What can hang from each mark
Q_769: Q_62 Q_80 Q_242
Q_80: Q_312
Q_679: Q_62 Q_242 Q_405
Q_242: Q_312
Q_405: Q_312 Q_382
Q_382: Q_62 Q_242
Q_312: Q_62 Q_679

Each row was made from one small tree. The marks that hang from a mark follow it in brackets, in the order of their numbers. Every link used is in the known rows. Write each row's tree.
Known rows
Q_769[Q_62 Q_80 Q_242[Q_312]]: [  7.4   4.8  11.3  12.5 -15.9  19.3 -18.1  -5.7 -21.6 -24.5   2.0  14.3
  43.4 -14.1   5.2   5.8  28.9 -15.5   5.9  -0.7  -0.4  -0.1  -3.1  -0.6
  -2.8]
Q_405[Q_312[Q_62]]: [ -9.9  -7.7  -3.7  -8.9  -1.5   7.9   7.7 -16.0 -13.3   1.8  12.3  -2.3
  48.6  -7.8  -4.2   2.2  10.3 -25.1  -4.9  -9.8   2.0  -6.8 -25.6  -6.1
 -13.2]
Q_382[Q_242[Q_312]]: [ -3.0   3.7   9.2   7.3  -4.5  12.7  -3.1  -1.6  -3.1  -0.4   1.9   4.1
   1.6   1.4  11.9   7.4  -2.6 -22.8  -4.3 -16.3  -8.2  17.0  10.9  -0.6
  14.1]
Q_769[Q_62 Q_80 Q_242]: [  4.7   1.4   8.2  13.9 -12.4  -2.2 -25.1  -0.9 -18.7 -29.8   7.1   3.4
  25.9  -5.8   4.4  -1.9  26.1 -15.6  14.5   3.9   8.5   3.5  -2.5 -11.0
  -8.4]
Q_312[Q_679[Q_62 Q_405[Q_382[Q_242]]]]: [ -0.1   2.6  -4.9  -1.8  13.3 -36.2 -14.1  19.7  14.6  -2.5  -4.6 -17.7
 -61.5  28.9   7.7 -18.5 -23.5  37.9   1.0  10.3  -2.8   6.0  26.3 -18.6
   7.3]
Q_242[Q_312[Q_62 Q_679[Q_405[Q_382]]]]: [  1.8   4.0  -8.7  -7.6  14.6  -0.3   3.6  -0.8   1.4  19.1  -8.1   0.3
  -0.5 -46.4   1.2   5.3 -16.2  11.4  -5.3   0.0 -14.8 -18.2 -10.9  -8.5
   0.4]
Q_80[Q_312[Q_62 Q_679]]: [  1.3  -4.3  -4.7   2.0  -4.7   1.3   8.7  -5.8   2.8  21.0  -4.7   6.0
  14.2 -44.0 -12.2  -0.1   1.1 -21.9  -7.2  -5.0  -0.5 -10.5 -12.0   0.1
   3.5]
Q_80[Q_312]: [  1.1  -4.5   4.2   9.8  -0.1  -2.0  14.8   0.2 -10.3   6.1  -0.9   5.4
 -11.7 -27.7  -7.1  -1.2 -16.0 -21.8 -12.0  -4.4  -8.1   1.5   4.9  -1.0
   5.7]
Q_769[Q_62 Q_80[Q_312] Q_242]: [ 11.9   1.2   7.8  14.9 -16.7  -2.1  -2.8   3.4 -19.3 -21.0  -0.3  13.1
  16.2  -6.4  -7.2  -6.9  21.1 -22.7  -0.3   3.1   4.8   0.5   4.3  -2.3
   0.7]
Q_312[Q_62 Q_679[Q_242]]: [  2.2  -5.1  -7.6   2.7  -0.7  -2.6  -6.3  -7.9  11.4  13.1   4.1  -1.5
  22.6 -23.8   1.6   6.7   9.1 -16.1   8.9  -0.6  21.6  -0.8 -21.1  11.5
  -3.2]
Q_769[Q_62 Q_242[Q_312]]: [ 12.7   8.3  11.8  14.5 -23.5  20.2   7.2 -23.5  -1.5  -1.4   6.1  -8.3
  30.6   2.4   9.9  -2.7  14.8  -6.8   7.3  -7.8   0.9  -7.0  -1.8  -5.9
  -3.7]
Q_382[Q_62 Q_242]: [-13.3   4.4  15.1   3.5 -11.0  -0.5  -7.8   5.6   7.9  -5.3   1.4 -16.6
 -44.9  22.5   7.6  -5.9  13.9  -3.9  23.0  -4.2   2.6  28.5  22.6 -11.4
   2.6]
Q_679[Q_62 Q_242[Q_312] Q_405]: [ 17.8  -1.1   3.4  15.0  11.4  10.4  30.7  -9.3  17.1  -2.6  -1.2   2.0
  15.4  25.1   1.2  -4.5 -20.4  53.4  -3.2   3.5   1.5  -1.0   2.8  12.7
  -5.8]
Q_242[Q_312[Q_62 Q_679]]: [ -3.1  -0.6  -0.2  -1.7  -6.5  22.5  -5.8 -15.4   0.0  20.7  -1.6   8.0
  40.8 -50.6  -0.2  13.3   9.4 -16.9  -3.5 -10.0  -6.0 -10.0 -18.4   3.4
  -1.2]
Q_679[Q_242[Q_312[Q_62]]]: [ 10.0  -1.1   0.1   6.0   1.9  18.7  23.4 -20.5   4.2  13.1   4.2   6.8
  52.3 -30.6   2.3   9.6   6.1 -18.9  -1.2  -9.0   8.8   0.9 -22.7  20.0
  -3.2]
Q_382[Q_62 Q_242[Q_312]]: [ -9.8   9.0  17.1  -0.8 -14.7  22.3  -0.9  -0.4   5.3  -1.1  -3.4  -4.7
 -26.0  14.7   7.9   3.1  16.7  -2.9  14.4 -10.1  -7.3  26.1  23.4   0.8
   8.0]
Q_679[Q_62]: [ -1.3  -7.7   5.9   8.3   4.0 -10.5  -0.3 -11.4   0.5  -1.2   6.3 -11.4
  -8.4 -14.5   0.6 -10.0 -10.6  20.1  -0.6   2.3  -3.2   5.8   6.2  -9.7
 -12.6]
Q_382[Q_62 Q_242[Q_312[Q_679[Q_405]]]]: [ -8.4  11.6  10.2   2.9 -10.6  21.8  -9.2  11.1  20.3  -0.4 -12.2  -4.2
 -34.8  37.5   5.7   4.0   5.8  31.0  18.7  -6.1  -8.7  11.5  26.3  -5.6
  13.5]
Q_312[Q_679]: [-15.1  -3.2   0.3   4.8  -4.0  -3.4 -31.6   1.3  -5.3   2.1   2.0  -3.8
 -13.4 -23.9   4.6  10.9  -5.4 -15.3   1.6  -2.0  -0.8   1.0   1.9  -5.6
   1.1]
Q_769[Q_242]: [  2.2   1.0   6.6   4.2  -7.6   2.1   5.3  -5.7  -3.7 -12.4   8.5 -12.9
   1.2   8.7   4.0   1.9   4.7 -20.1  13.0   0.6   4.3  -3.7 -11.5  -4.4
  -7.3]
Q_382[Q_242[Q_312[Q_62]]]: [  5.5   2.2   4.5   4.2  -3.2  15.1  14.3 -11.4   4.6  11.7   2.4   1.9
  40.0 -17.4   7.1   1.8   9.3 -22.4  -1.3 -18.8  -3.4   8.7 -10.0  -2.2
   7.0]
Q_405[Q_312 Q_382[Q_242]]: [-20.1   0.6  -3.4 -19.0   2.1 -23.2 -17.5  13.5 -22.8  -8.6  10.2  -8.4
 -35.2  28.1   8.5  -1.0  -2.9 -42.9 -10.0  -3.1  -0.3  17.7  14.3  -7.3
   8.8]
Q_405[Q_312[Q_62] Q_382[Q_242]]: [ -9.2  -1.4  -8.6 -20.9   3.6 -20.1   0.6   3.7 -15.8   4.0  11.1  -8.8
   1.1  12.1   3.7  -7.3   8.1 -40.8  -6.4  -6.1   4.3  10.0  -6.0 -10.4
   0.8]
Q_242[Q_312[Q_679[Q_62]]]: [ -2.8  -1.6   5.5   3.7  -6.2  13.0 -15.9 -11.3   3.7   9.9  -3.2   3.7
   5.0 -20.7   0.3   3.6  -2.0  18.8  -8.8  -1.6  -9.1  -3.3   9.6   5.1
  -2.8]
Q_382[Q_62]: [-15.6   0.7  13.7   2.5  -7.3   5.1  -5.0  -4.8  -0.3  -1.2   0.7 -13.8
 -36.4 -15.0   1.1   0.1   9.0   3.3  20.2   1.9  -3.6  14.8  10.6  -8.6
  -9.7]

Write each row's tree
[  8.4  -0.2 -11.7  -4.3  16.0 -20.3  18.8   8.5   4.4  20.8 -10.0   0.3
 -25.2 -39.0 -11.3  -8.0 -24.2   4.3  -9.7   4.9  -9.2 -19.9  -5.0 -11.6
   3.9]  Q_80[Q_312[Q_62 Q_679[Q_405[Q_382]]]]
[  9.5  -3.5   1.4  -0.4 -10.3  -2.9 -13.6  14.0  -7.1 -18.1  -6.1  17.1
   1.0   9.1 -17.3  -4.0  20.5  -2.2  -4.1  14.9   3.1  -4.5   3.9  11.9
  -2.9]  Q_769[Q_80[Q_312[Q_679[Q_62]]] Q_242]
[  5.5  -0.1 -15.0  -2.0  19.1 -24.9   4.0   6.0  11.6  12.3  -1.8  -6.9
 -17.9 -16.2   2.4  -0.2 -15.9   9.6   6.4   9.7  12.9  -9.4 -12.8   1.1
  -1.4]  Q_312[Q_62 Q_679[Q_242 Q_405[Q_382]]]
[  3.0  -5.5   2.4   7.0  -5.9  -7.4  -0.3  -0.3   5.9  11.5  -5.5   2.4
 -18.9 -16.4 -11.8  -9.9  -9.4  13.5 -13.6   4.7  -2.9  -3.0  14.1   1.8
   1.1]  Q_80[Q_312[Q_679[Q_62]]]
[  8.8   6.0   4.1   1.2  15.7 -15.2  15.3   8.4   6.8   0.4  -3.8  -7.1
 -37.4  18.9   8.8 -16.0 -25.5  38.3  -7.0   2.3 -14.8   9.0  24.4 -11.7
   6.1]  Q_679[Q_62 Q_405[Q_382[Q_242[Q_312]]]]
[ -4.2   6.0  -5.0 -14.0  -0.1  -4.5 -12.9   2.9   0.0  20.3  -2.8   0.0
  -8.4 -34.7   8.6   4.0   6.6 -31.9  -5.8  -7.0  -4.5   7.4   1.5  -2.1
  13.4]  Q_405[Q_382[Q_242[Q_312[Q_62 Q_679]]]]
[  6.1   4.9  -2.6   5.8   1.7  15.8   8.5   1.0  20.4   9.6  -6.5   2.1
  27.6   7.4   5.1   2.2  -1.6  12.2   2.6 -14.9  -5.6  -6.1  -6.6  -8.2
  12.4]  Q_382[Q_242[Q_312[Q_62 Q_679[Q_405]]]]
[ 10.2  -5.6  -2.6   7.9  -5.2 -10.1   5.8  -0.2  14.3  10.2  -4.2   4.9
 -17.3   5.7  -9.7  -7.4  -6.9  10.9 -10.4   8.5  15.8   3.5  12.0  22.8
   3.4]  Q_80[Q_312[Q_679[Q_62 Q_242]]]
[-10.7  -8.0  -6.4  -8.2  -7.4  -2.3 -18.4  -4.6   2.1  -5.4   9.0  -1.1
   7.8  45.0  -2.7   2.5   8.5   4.8  -6.9   6.6  21.7   2.4   2.0  20.8
  -7.3]  Q_405[Q_312[Q_679[Q_62 Q_242]]]
[-29.3   1.7   3.9 -25.0  -4.6  -7.0 -14.9   4.3 -21.0  -3.3   5.3 -12.8
 -56.2   3.6  -2.2   0.6  10.8 -15.4   4.4   7.0  -4.7  12.3  15.5  -5.8
 -10.9]  Q_405[Q_312 Q_382[Q_62]]
[-18.6  -0.9  -6.8 -22.1  -3.1 -28.0 -33.1  14.3  -7.3  -2.3   5.6  -9.1
 -41.7  40.0   3.7  -9.5   3.1  -7.9 -11.4   5.9   4.4  13.5  25.0  -5.1
   5.1]  Q_405[Q_312[Q_679[Q_62]] Q_382[Q_242]]
[-16.8   7.2   9.6 -10.0  -1.8 -22.6 -12.2  15.5  -3.3  -0.6  -0.1 -19.9
 -84.5   5.2   9.5  -8.6   7.1 -11.9  17.3   4.1  -1.6  30.1  30.7 -13.5
   4.5]  Q_405[Q_382[Q_62 Q_242]]
[ 11.3  -3.5  -6.6  10.0   6.0   0.7  25.3   0.0  13.7  15.2  -9.2   4.4
  13.2 -18.7 -13.4  -5.7 -16.4  13.5  -3.9  -3.3  -4.8 -20.3 -13.4  -8.7
   3.4]  Q_80[Q_312[Q_62 Q_679[Q_405]]]
[-12.2  -5.3  -9.5 -21.9   8.2 -14.0   0.9  -5.5 -22.5   7.2  11.1  -7.3
   9.9 -27.6  -3.0  -0.4   1.7 -34.6 -10.1   0.6  -2.0  -4.4 -17.4  -8.7
 -12.2]  Q_405[Q_312[Q_62] Q_382]
[  0.7   2.5   8.8  -0.4  -6.2  23.4 -14.8   3.9 -25.1 -26.1   1.0  21.7
  32.3 -12.3   0.1  18.5  22.6 -30.6   3.1   0.4  -7.0   1.7 -11.0  11.9
  -2.7]  Q_769[Q_80 Q_242[Q_312]]
[ -8.9  -7.2 -12.2 -10.8  -7.4   5.8  -9.0  -8.7  -0.7   5.4   9.9   3.2
  42.1  18.0  -4.2  10.5  18.9 -26.7  -2.0  -3.7  24.8  -4.6 -23.8  17.8
  -5.3]  Q_405[Q_312[Q_62 Q_679[Q_242]]]
[  7.4   4.2  -2.6  -0.6  19.5  -7.7  15.7   4.8  -2.9   3.1  -2.0   3.1
 -27.1  -4.6   8.1   7.2 -28.6   8.9  -6.9   5.2  -3.9   1.0   4.3  10.7
   6.4]  Q_679[Q_242[Q_312] Q_405[Q_382]]
[ -4.9   6.6   4.7  -5.7   4.4  -9.2  -7.8   7.1 -13.2   4.1   0.1  -0.8
 -39.3 -16.7  14.4   3.9  -9.6 -31.5  -8.8  -6.3 -12.3  18.0  18.7  -1.6
  16.9]  Q_405[Q_382[Q_242[Q_312]]]
[  8.0  -2.4   6.2   8.6   0.8   8.8  12.5 -15.3   6.7   5.1   3.5   3.7
  16.9   2.2   2.9   1.0  -3.3  18.0  -6.3   0.8   6.3   9.7   5.4  22.1
  -5.6]  Q_679[Q_62 Q_242[Q_312]]
[ -1.6   6.3   3.5   9.4  -0.3  11.2 -10.4  10.5  11.3  -2.7  -8.0   4.5
  -7.2  26.3   9.2   8.3 -14.1  12.4  -2.0 -10.9  -9.7   2.6  13.1  -5.4
  19.8]  Q_382[Q_242[Q_312[Q_679[Q_405]]]]
[  2.5  -1.5  -2.3  11.7   4.3  -3.0   6.9  10.3   5.5   4.7 -10.7   6.1
 -23.5  -3.6  -8.0   0.9 -28.4  13.2  -8.1  -1.1  -9.5 -13.4   8.2  -5.5
  10.8]  Q_80[Q_312[Q_679[Q_405]]]
[-16.4  -8.2  -2.9  -8.7  -8.8   1.2 -24.3  -4.7  -6.0  -4.1   7.2  -3.8
   6.6  22.0  -4.8  -0.6   6.0   7.4 -10.9   3.8   2.8  -2.9   5.3   0.5
 -11.1]  Q_405[Q_312[Q_679[Q_62]]]
[ -1.5   3.0  -0.3   0.2 -10.1  15.1  -8.1  -6.1   8.9  16.7  -1.7   4.3
  29.0 -13.5   7.3   7.5  13.9 -22.0   0.5 -16.1  -0.4   4.8  -6.0   0.8
  12.1]  Q_382[Q_242[Q_312[Q_62 Q_679]]]
[ 18.1  -2.9 -10.7   9.3   6.2  -1.9  32.2   2.2  20.7  13.9  -7.9   6.9
  17.0   1.9 -11.3  -3.0 -14.4  12.0  -1.4   0.8  13.2 -14.9 -14.9  11.6
   6.1]  Q_80[Q_312[Q_62 Q_679[Q_242 Q_405]]]
[  5.2  -6.6 -10.8  -0.4  10.0   4.9  28.0  -7.7   5.9  -4.7   9.5  -1.9
  49.8  39.7  -4.0  -0.6  -2.4   8.9   1.3  -4.2  16.0  -9.6 -29.1   6.2
 -10.6]  Q_679[Q_242 Q_405[Q_312[Q_62]]]
[  9.7   0.7   3.4  -2.3  -4.5  25.8   3.1  -5.7 -14.8 -14.8   2.1  19.7
  72.8 -29.7  -4.9  12.8  34.1 -29.1   6.8  -2.6  -2.7  -6.6 -30.7   8.7
  -9.5]  Q_769[Q_80 Q_242[Q_312[Q_62]]]
[-14.3   3.1  -3.1 -16.7   7.4 -10.8   8.8  11.7  -3.1  -9.7   3.1 -11.6
 -55.8  52.3  -1.4  -3.1  -2.7  16.9  10.6  14.1   8.6   8.6  11.8   6.4
  -7.2]  Q_679[Q_242 Q_405[Q_312 Q_382[Q_62]]]
[ -2.2  -6.6  -7.3  -2.7   9.4   8.3  23.1  -9.6  -3.0  -4.8   7.6  -5.2
  49.3  18.5  -5.9  -2.6  -6.2  10.3  -1.7  -6.6  -2.9 -17.0 -25.2 -14.1
 -13.5]  Q_679[Q_405[Q_312[Q_62]]]
[  4.3   0.1   2.4   9.3   3.9  12.7  -1.0  -4.7  14.7   3.4  -7.7   0.6
   5.6   2.5  -0.4  -1.3 -18.0  55.0  -4.4   2.1 -13.9 -11.5   8.1  -4.4
  -3.0]  Q_242[Q_312[Q_679[Q_62 Q_405]]]
[ 10.4   6.3  -2.9  -3.6  16.0  -8.0  25.4   3.2   3.8  11.1  -2.9  -3.8
  -4.6  -8.5   7.6  -7.3 -15.0   4.1  -2.2  -8.3 -12.8   0.6  -0.2 -13.7
   9.1]  Q_679[Q_405[Q_382[Q_242[Q_312[Q_62]]]]]
[  2.3  -4.5  -9.1 -10.9  17.5 -26.7  14.9   5.6  -1.7 -10.5   7.5  -9.4
 -24.4  51.4  -1.0 -12.1 -21.0  33.8  -8.2  14.4  10.4  -1.1   7.8   6.2
 -11.3]  Q_679[Q_62 Q_242 Q_405[Q_312 Q_382]]
[  4.4   1.7  -0.8  -6.0 -10.1  27.7 -20.6  -0.8 -10.7 -11.0  -3.3  23.2
  60.7 -27.9  -5.7  18.8  38.3 -29.4   6.9  -0.7   0.2 -10.7 -27.4  11.8
  -3.8]  Q_769[Q_80 Q_242[Q_312[Q_62 Q_679]]]
[  6.0  -1.5   6.0   2.6  -5.1   2.2   1.8  13.5 -21.8 -24.8  -2.1  21.0
   8.3  -4.3 -12.6   4.3  13.4 -36.5  -1.7   5.0  -1.4   0.5  -4.5   9.4
   2.1]  Q_769[Q_80[Q_312] Q_242]
[ 15.9  -3.3   1.0   0.0  -3.9   7.3  20.5   3.7 -13.6 -12.5  -1.2  19.2
  43.9 -18.5 -17.4  -0.7  25.9 -34.4   2.4   2.1   2.8  -6.6 -26.4   7.0
  -5.9]  Q_769[Q_80[Q_312[Q_62]] Q_242]
[ -0.2  -5.8  -1.7   6.6  -1.4 -12.6 -17.2  -4.4  13.2   2.1   2.9  -5.6
 -10.7  10.5   1.9  -1.2  -0.9  15.7   2.7   8.6  19.5   8.0   6.2  14.2
  -5.0]  Q_312[Q_679[Q_62 Q_242]]
[ -0.8  -2.2  -5.3  11.5   9.5  -7.0  -8.8   7.1  13.2  -5.2  -1.4  -3.2
 -15.6  22.8   4.8   7.6 -19.4  18.2   8.7   3.7  12.8  -4.2  -1.8   6.4
   4.6]  Q_312[Q_679[Q_242 Q_405]]
[  6.4   1.2   0.1   3.6  19.6 -38.4   7.2  14.1  10.1  -3.7   0.4 -21.0
 -54.0  26.7   8.1 -23.1 -26.7  38.9   0.9   7.7  -5.8  12.1  25.0 -23.4
   2.0]  Q_679[Q_62 Q_405[Q_382[Q_242]]]
[  7.5  -5.0  -3.6  13.2   9.4 -13.0  -1.2   0.9  23.5  -1.9  -1.3  -8.4
 -14.9  34.3   1.0  -6.9 -17.4  52.0   6.4  10.0  14.8  -3.8   5.4   4.8
  -5.1]  Q_312[Q_679[Q_62 Q_242 Q_405]]
[  4.2  -8.8  -0.5   4.5   7.2  -0.4   7.4   4.7 -20.3  -4.7  -3.7  25.7
  36.7 -57.8 -16.7   1.2   8.1 -29.4  -9.4  -2.2  -6.0   1.1 -16.0   1.3
  -1.5]  Q_769[Q_80[Q_312[Q_62]]]
[ 15.7   6.2  -2.3   1.3  -5.8  28.0  20.7 -11.9  17.6   6.2  -4.2  -1.6
  48.4   8.6  -1.9   5.6   8.6  12.7  12.1  -3.9  -2.4 -28.0 -28.5  -0.7
  -4.6]  Q_769[Q_242[Q_312[Q_62 Q_679[Q_405]]]]
[  9.2   4.6  -0.3  -4.0 -16.2  27.7   5.9 -17.5   7.5  11.5   0.3  -0.2
  48.5 -11.2  -0.7   9.9  24.0 -20.2   9.4  -5.0   2.2 -17.0 -27.6   7.5
  -4.7]  Q_769[Q_242[Q_312[Q_62 Q_679]]]
[  1.5   6.4   6.4   8.0 -23.5  19.9 -42.0   0.0 -16.0 -16.9  -1.8  16.6
  34.8 -13.0   4.0  12.5  35.5 -17.9   5.6   0.8   2.1  -4.3   0.1   2.5
   1.9]  Q_769[Q_62 Q_80 Q_242[Q_312[Q_679]]]
[ -5.2  -0.3  -4.2 -11.7  13.6 -29.1   6.0  13.3  -2.7 -12.2   5.8 -15.2
 -34.2  64.6   3.5 -20.6 -19.9  29.0  -8.0   6.9  -2.8   6.0  21.9 -17.7
  -1.0]  Q_679[Q_62 Q_405[Q_312 Q_382[Q_242]]]
[  9.4   2.0   3.6  13.8  11.9  15.2  21.2  -4.4   6.5  -2.5  -0.8   6.8
   8.9  16.1   5.8  10.3 -20.7  18.1   0.3  -3.7   0.2  -1.5  -3.1  13.3
   4.0]  Q_679[Q_242[Q_312] Q_405]
[-20.5  -5.2  -7.8 -22.2  -0.2 -20.9 -30.6   2.6 -16.6   2.7   5.9  -7.3
 -31.9   7.9  -2.2  -4.1  -1.1  -2.5 -13.9  11.5  -1.2  -0.4  13.0  -3.2
  -8.7]  Q_405[Q_312[Q_679[Q_62]] Q_382]
[-13.5  10.1   4.1 -11.1   3.0   7.0 -12.4   9.9   2.8   8.3 -14.0  -4.9
 -68.1 -15.2   1.5   6.6  -7.8  30.0   9.1   7.7 -18.7  -1.4  21.6  -6.4
   1.8]  Q_242[Q_312[Q_679[Q_405[Q_382[Q_62]]]]]
[ 10.7  -4.5  -1.0  13.2   4.3  -8.6  14.5   3.8  16.1   4.3 -10.0   0.4
 -23.3   8.7 -13.4 -14.0 -26.7  49.7 -10.5   6.8  -7.6 -13.4  15.6  -6.3
   2.0]  Q_80[Q_312[Q_679[Q_62 Q_405]]]
